Each row was made from one walk, in order. Every step used is in the known rows, and no mark comes twice. Write each row's walk.
Known rows
diposev-forup-reme-keme: [ 1.74  0.04  0.96 -0.18  0.62 -0.65  0.77 -0.97  2.03  1.50 -0.76 -3.53
 -1.43 -2.26  0.75  1.75 -1.99 -4.83 -0.78]
kede-diposev: [ 3.03  0.70  0.08 -1.90  2.65 -2.86 -1.43  0.34  0.34 -1.08  2.03  1.05
  3.75 -2.14  0.80 -1.58 -1.95  0.33 -1.30]
diposev-kede-feme-forup: [-3.37  1.71 -1.16 -2.92  0.80 -0.02 -1.69  0.53 -0.25 -0.38  0.69 -1.02
 -4.68  0.72  4.28  2.53 -0.42 -0.71  0.36]
defu-reme-forup-feme-kede-diposev: [ 1.94 -4.73 -0.70 -4.92  1.09 -2.32  2.44  5.50  2.27 -0.09  1.21 -3.38
  2.52 -5.87  4.64  2.44 -0.39 -3.67 -0.42]
kede-feme-forup-reme: [-0.23  0.97 -0.04 -1.64  0.36 -0.59  1.15  1.65  1.37 -2.89 -2.49 -0.02
 -4.40 -0.55  1.59  3.14 -2.86 -2.66  0.66]
defu-reme-forup-diposev-kede-feme: [ 1.66 -2.88 -3.14 -1.60 -0.18 -0.17  2.14  0.33 -1.92 -0.34  1.18 -3.68
  1.57 -3.49  6.66  6.32 -0.67 -2.92  0.53]
defu-reme: [ 0.10 -2.01  0.60  1.10  1.53 -1.18  1.73  2.85  0.62  0.61  1.34 -1.25
  1.86 -1.98  1.75  2.28 -0.42 -0.36  0.00]
kede-diposev-forup: [ 4.16 -0.81  1.70 -4.24  5.40 -3.18 -2.02 -0.02  2.58  1.32  1.21 -0.67
  3.71 -1.82  0.04 -0.34 -1.96 -1.96 -0.56]
feme-kede-diposev-forup-reme: [ 5.65 -1.80  0.72 -3.63  3.23 -2.24 -1.73  2.72  1.43  2.04  3.34 -3.44
  0.89 -2.10  1.42 -1.37 -3.60 -4.61  0.07]
diposev-kede-feme-forup-reme: [-1.39  2.17 -0.61 -1.75 -0.08  0.35 -0.62  2.01  0.46 -1.12 -0.09 -2.65
 -5.72  1.19  3.82  2.94 -1.50 -1.41  0.62]
kede-feme-forup: [-2.17  0.53 -0.80 -3.01  1.20 -0.89  0.14  0.28  0.69 -2.26 -1.61  1.34
 -3.35 -1.14  2.08  2.77 -1.66 -1.97  0.30]
defu-reme-forup-feme-kede: [-1.01 -5.51 -0.71 -2.99 -1.41  0.70  3.91  5.24  2.08  1.02 -0.83 -4.32
 -1.12 -3.65  3.99  3.89  1.52 -3.71  0.81]
forup-reme: [ 1.94  0.61  0.54  1.29 -0.92  0.48  1.04  1.37  0.69 -0.60 -1.00 -1.53
 -0.95  0.53 -0.62  0.41 -1.06 -0.73  0.35]
kede-diposev-forup-reme-keme: [ 4.91  0.65  0.92 -2.18  3.36 -3.37 -0.43 -0.76  2.19  0.44  1.37 -2.55
  2.15 -4.48  1.62  0.38 -3.89 -4.49 -1.97]
diposev-forup-reme-kede-feme: [ 1.91 -2.42  0.88 -2.70  1.15  0.63  1.19 -1.36  0.23 -0.67  1.87 -4.08
 -0.61 -3.12 -0.31  2.43 -2.66 -3.71  1.65]
defu-reme-forup: [-0.63 -3.95  1.57 -0.76  2.70 -1.41  1.78  1.70  2.97  0.71 -0.55 -1.94
  1.71 -1.69  2.62  3.69 -1.35 -2.33  1.51]
kede-feme-forup-diposev: [ 0.48 -0.77 -4.26 -2.55 -1.41  0.60  1.13 -0.90 -0.56 -2.35 -2.26  0.89
 -2.68 -1.41  3.47  4.07 -2.01 -2.15 -2.20]
feme-forup-reme-defu: [-3.00 -1.47  1.25  0.95  3.69  1.93  0.66  1.74  5.17 -0.33 -1.46 -1.69
 -5.11  2.34  2.47  0.72 -1.26  0.25  1.81]

Write each row's walk
[ 2.02 -2.63 -1.12 -5.98 -0.49 -0.99  0.87  2.63  1.95 -0.76 -0.12 -2.03
  0.58 -4.05  3.05  0.02  0.26 -3.33 -0.21]	reme-forup-feme-kede-diposev
[ 4.36 -0.71  0.84 -5.61  2.47 -2.03  0.42  1.86  3.69  0.06 -2.12 -2.03
  2.65 -3.06 -0.41  1.22  1.26 -1.55 -1.30]	kede-diposev-forup-feme
[-0.40  2.50 -0.96 -1.21 -0.21 -0.39 -0.67 -0.33 -3.67 -0.95  2.41 -1.03
 -0.80 -1.44  2.75  1.37  1.10 -0.45  1.72]	diposev-kede-feme
[-1.06 -0.27  0.41 -0.37  0.07  0.70  0.03  1.97  4.14  0.04 -2.43 -1.50
 -4.91  2.61  1.02  1.49 -2.65 -1.01 -1.10]	feme-forup-reme
[-0.29 -0.74  1.34  2.65  2.64  1.73  1.49  1.03  1.99 -1.01  0.06 -1.72
 -1.26  0.21  0.94 -0.49  0.42  0.33  3.29]	forup-reme-defu
[ 3.15 -0.95  2.15 -1.00  1.98  0.06  0.29  0.93  3.02  1.72 -1.82 -3.21
 -1.04  1.08 -1.37  1.55 -1.14 -2.90  0.99]	diposev-forup-reme
[ 2.59 -0.74 -2.23 -4.15 -1.66 -0.98  0.80  3.61 -0.55 -0.71  1.77 -1.45
  0.86 -4.19  2.14 -1.37  0.92 -1.23 -1.81]	forup-feme-kede-diposev
[ 1.14 -3.66  1.36 -1.20  0.79  1.78  0.20 -1.02  3.05  2.27  1.85 -5.45
 -1.18  0.01 -0.76  0.88 -2.53 -1.92 -0.05]	diposev-forup-reme-kede
[ 0.65 -2.88 -0.75 -4.62 -1.43  1.48  1.31  3.19  1.41  2.54 -1.08 -4.22
 -2.86 -1.61  0.53  1.29  2.67 -3.51  0.30]	diposev-forup-feme-kede
[ 3.58 -2.34  0.12 -5.03  3.94 -2.75 -2.76  1.28  0.73  2.63  4.22 -1.83
  1.97 -2.69  2.06 -1.67 -2.55 -3.84 -0.36]	feme-kede-diposev-forup
[-0.39 -1.46 -2.17 -2.32 -4.05  2.01  2.20  3.48 -0.81  0.35 -0.35 -2.43
 -2.76 -2.04  1.36  0.21  2.83 -1.33 -0.58]	forup-feme-kede
[ 0.17 -2.16 -0.05  0.97 -1.88  2.33  0.93 -0.64  0.72  0.13  2.71 -4.04
 -0.96 -0.44 -0.15 -0.29 -2.46  0.25 -0.83]	forup-reme-kede
[-1.39 -0.99 -4.29 -1.16 -2.02  2.52 -1.66 -0.21  1.00  2.39  0.01 -3.31
 -4.63  3.37  4.97  2.14 -0.89  0.98 -3.97]	feme-forup-diposev-kede
[-2.90 -2.92 -0.31 -0.62 -1.02  2.50  0.16  0.09  4.17  0.75  1.04 -3.92
 -5.13  1.58  1.40  0.93 -3.95 -0.10 -2.18]	feme-forup-reme-kede
[-3.55  0.90  0.26 -0.34  3.50  1.66 -0.07  1.61  1.61 -1.34  0.89 -2.83
 -5.93  0.86  5.31  2.02 -0.16 -0.28  3.58]	diposev-kede-feme-forup-reme-defu
[ 6.09 -0.27  2.37 -2.85  4.50 -2.86 -1.18  1.16  3.24  0.57  0.34 -2.24
  2.55 -1.18 -0.41 -0.11 -3.18 -2.83 -0.27]	kede-diposev-forup-reme
[ 1.32 -4.07 -0.11 -1.22  3.08 -2.18  0.23  1.12  0.82  0.48  6.67 -2.64
  5.36 -5.20  3.00  0.30 -3.83  0.87 -2.21]	defu-reme-kede-diposev
[ 1.08 -4.18 -2.50 -0.42 -0.32  0.99  0.96  0.71  0.75  2.41  1.16 -5.23
  1.10 -0.28  5.89  4.72 -0.62 -1.33 -1.15]	defu-reme-forup-diposev-kede
[ 1.25 -1.44  0.74 -3.68 -0.08  0.85  2.01  1.71  3.31  1.13 -4.10 -3.00
 -1.10 -0.81 -1.37  2.53  3.12 -1.64 -0.09]	diposev-forup-feme
[ 3.44 -2.98  1.66 -2.30  6.68 -0.95 -1.06  2.35  2.52  1.55  4.45 -3.50
  0.80 -2.21  2.79 -2.08 -2.24 -3.39  2.99]	feme-kede-diposev-forup-reme-defu
[-1.31 -1.29 -1.32 -1.65 -0.99  0.71  0.95 -2.37 -2.66 -2.31  3.41 -0.86
  0.35 -4.05  0.95  1.18 -1.48 -0.95  0.68]	reme-kede-feme
